Each row was made from one small tree. Brackets hold a mark, then the marks that hang from it, in alphabetical order. Every link used is in the known rows. Write each row's tree.
Known rows:
[dudip [kato fanem]]: [  5 -19   2  12   6  -4  13  10  -2  30  30  -8  -6 -36   9 -20 -12  12
  21 -45 -12  16  -5  19  -4]
[binat fubuz [lobu [kato [senevo vefup]]]]: [-18  -4  18   2 -17 -29   7 -15  -4  40   2 -10   2 -45  -3   0  -6  -1
  -8 -44 -23  18  19  14  13]
[fubuz [binat [lobu [kato fanem senevo]]]]: [-21  -3  13   2  -1 -40  11   6   3  42  32  -1 -14 -62   1 -29 -27  23
   1 -60 -22  20  23  13   3]
[lobu [binat fubuz] [kato senevo]]: [-13 -11  13  22   2 -17   8 -12  18  33   9 -27 -13 -45   1  -8  -4  18
  -6 -59 -16  29   2  10   6]
[kato dudip fanem [lobu binat] senevo]: [-17 -10  -5   4   0 -33  29  10   4  15  42   6 -34 -43  -2 -28   0  31
 -22 -68 -30  -3  -1  11   2]
[kato dudip fubuz senevo]: [-11   1  -2   7  -5  -7  15   5 -21  27   5 -21 -22 -34  31 -32 -14   4
  -6 -60 -30   5  20  -5   4]
[kato fanem [senevo vefup]]: [  5 -11   2  13 -18  -1  10   9 -15  20   4   0  -2 -16  -1 -31  -9  -7
 -18 -48 -26  -2   9  -2   6]
[dudip [kato senevo]]: [ -4 -14   6  13   8  -6  10  -8  -6  28   9 -20  -3 -30  18 -14 -12   5
   7 -58  -7  31   3  11   5]
[fubuz [binat [lobu [kato fanem]]]]: [-11  -8  10  -3   7 -35  11  11   8  47  35   4 -17 -57   1 -22 -17  23
  20 -48 -21  15  13  22   2]
[binat fubuz [lobu [kato dudip senevo]]]: [-28  -8  12  -4  -4 -36  16  -6  -2  47  17 -10 -21 -72  13   0  -9  17
  -9 -59 -29  24  21  22   8]
[senevo [vefup [fanem [kato [fubuz binat]]]]]: [ -3   1 -36   6 -21 -16 -10  28 -19  35  17 -19  14  -7  23 -21 -26 -37
  20 -43 -23  -5  21 -10   3]
[binat fubuz [lobu [kato dudip fanem]]]: [-19 -11   9  -4  -4 -35  18  10   2  48  35   4 -25 -79   4 -10  -9  23
   6 -45 -33   7  11  32  -1]
[binat [lobu kato]]: [ -5 -17  15  -2  23 -13   7  -1   8  39  13  -1 -12 -47  18  -8   0  26
  24 -37 -18  23   5  26  18]
[senevo [vefup [fanem kato]]]: [  8 -24 -32   8  -5   3 -10  24 -11  25  10  -2  12  -3  23  -7  -4 -25
  12 -35 -22   0  -1   6  16]
[fanem [kato dudip senevo] vefup]: [ -3 -14 -12  17  -1  -5   5  10 -19  27  15 -30 -13 -39  33 -20  -7  -8
  -6 -72 -28  28  19  12  -1]
[binat fubuz lobu]: [-14 -17   9   6  -5 -10  11   8   1  48   3 -13  -7 -38  10   0   3   9
  18 -20 -26  23   7  21  -2]
[dudip [kato lobu]]: [ -3 -16  -2   2  15 -12  17   2  -1  27  25 -11 -13 -31  11   0  -2  16
  20 -49  -8  16   0  22  -2]
[vefup fanem senevo]: [  1 -28  -7  -5  19   6  -7  23  16  29   1  -5  -7 -10  22  -7   7  -5
  16 -30 -25  13   8  14   9]
[fanem kato]: [ 13 -25 -16  17  15  14   3  22  -1  33   9 -12  -3 -22  33 -12  -3  -4
  18 -39 -17  16  -3  12   6]
[lobu [kato senevo]]: [ -1 -16  13  16  16   1   7  -4   0  29   3 -16 -14 -36  16 -18 -11  14
  -4 -61 -13  22  12   9  15]
[fanem [vefup senevo]]: [ 13 -18  14   5  20   7  -3   8  13  29  -4 -29  -9 -16  20  -9  14  -3
  21 -38 -24  35  17  21  -6]
[kato dudip [senevo vefup]]: [  0  -7  -5  -3  -9 -10   7  -3 -19  22   0   3 -14 -16  12  -8   1 -13
 -21 -64 -28   1  10   3  16]
[fubuz [binat [lobu [kato [senevo vefup]]]]]: [-12   6  11  -9  -6 -40   0 -10  -2  41  13   0  -2 -35  -3  -4 -16   0
   1 -58 -20  18  24   9  18]
[fubuz binat]: [  7 -10  -8   6   9  -4   1  15   1  45   8  -9 -17 -13  11  -6  -5  -3
  19 -48 -15  18   7   8  -2]

Which tree is each row?
[-12   7   2  -2  -3 -25   6  12 -10  47  12 -18  -8 -31  20 -23 -15   6
  34 -32 -25  16  22   5  -2]  [kato [fubuz [binat lobu]]]
[-10   3  15  28 -16 -13  14  -2 -22  22  21 -54   1 -48  17 -54 -28   5
  10 -62 -18  26  25   3 -17]  [dudip [kato [fanem vefup] fubuz senevo]]
[ -1  12 -19  14 -24 -21   0  11 -23  33   8 -27  10 -14  21 -28 -30 -33
   5 -57 -23   4  27 -16   1]  [fanem [kato [fubuz binat] [senevo vefup]]]
[-12  -2  -9  -1   2 -12  23  13 -16  29  21 -12 -31 -34  24 -21  -3  12
   8 -51 -30  -8  19   5   0]  [kato dudip fubuz lobu]
[-16  12   1   0   0 -31   7   0 -13  39  22 -22 -26 -53  22 -27 -30   3
   0 -83 -23   9  34  -3   4]  [lobu [kato dudip [fubuz binat] senevo]]
[  7   4  -5  11   4 -14  -6  26   3  38  14 -52   2 -27  33 -25 -17 -25
  38 -46 -27  31  35   6 -18]  [fanem [kato [fubuz binat]] [vefup senevo]]
[ 11 -13 -14  16  -8   2   3   7 -14  22   0  -9   9 -13  21 -15  -8 -22
 -10 -48 -22  10   6  -1  13]  [fanem [kato [senevo vefup]]]
[-13  -2 -40   0  -9 -22  -5  36 -17  41  33 -17 -10 -33  39 -23 -29 -20
  19 -58 -28  -3  19  -3  -2]  [vefup [fanem [kato dudip [fubuz binat]]]]
[ -6  -9 -26  -1 -10 -22  17  11 -18  18  26   4 -12 -26  17  -7  -5 -13
 -23 -67 -31  -6  15   7  11]  [fanem [kato dudip lobu [senevo vefup]]]
[  2   0  10   1   1 -12   8  18  -3  26  19 -31 -21 -43  25 -41  -4  -3
  15 -47 -40  10  28  12 -15]  [kato dudip [fanem [vefup senevo]] fubuz]
[ -1 -27 -37   1   7  -2  -2  34 -11  30  25   1 -11 -30  39  -8  -8  -8
   8 -49 -26   1  -1  13  12]  [vefup [fanem [kato dudip]]]
[-22 -13   1  25 -20 -25  26   9  11  27  29 -16 -20 -42 -14 -24  -5  24
 -19 -50 -25   8   3   8 -14]  [kato fanem [lobu [binat fubuz]] senevo]
[-14 -15  14   5   5 -16  10   0   9  50   9 -14  -9 -57   9   4  -3  18
  22 -34 -20  25  12  27   5]  [binat fubuz [lobu kato]]
[ -8   0  13  32 -22   0  12   9 -21  25   7 -47  -8 -36  17 -59 -20   3
  -2 -52 -30  17  29  -6 -14]  [kato [fanem vefup] fubuz senevo]
[-15  -7   7   7   3 -28  12 -11  13  33  24 -16 -25 -54   5  -3  -2  18
 -12 -73 -22  21   1  16   9]  [lobu [binat fubuz] [kato dudip senevo]]
[ -4 -12  -3  10 -21 -12  22   9 -12  16  18   6  -9 -22 -10 -28  -7   3
 -26 -52 -28 -10  15   2   2]  [kato fanem lobu [senevo vefup]]
[-15   7 -19  -7  -2 -38   7  23 -13  47  33 -11 -12 -49  36 -20 -22  -3
  27 -47 -30  11  20   8   0]  [fanem [kato dudip [fubuz [binat lobu]]]]
[ -8 -26 -26  21   0   5  -3  26 -11  27  10 -17   3 -22  32 -22 -20 -10
  -3 -48 -20  11   8   0  10]  [vefup [fanem [kato senevo]]]
[-15 -12  19   8   6 -23  17   1   2  30  23   0 -11 -63   7 -33 -19  31
  -6 -47 -25  17  14  18  13]  [binat [lobu [kato fanem senevo]]]
[  0  -6   4  -5   1 -15   6 -11 -11  22   8   4 -17 -35  10  -7  -5  -3
 -19 -75 -24   3  15  10  23]  [lobu [kato dudip [senevo vefup]]]
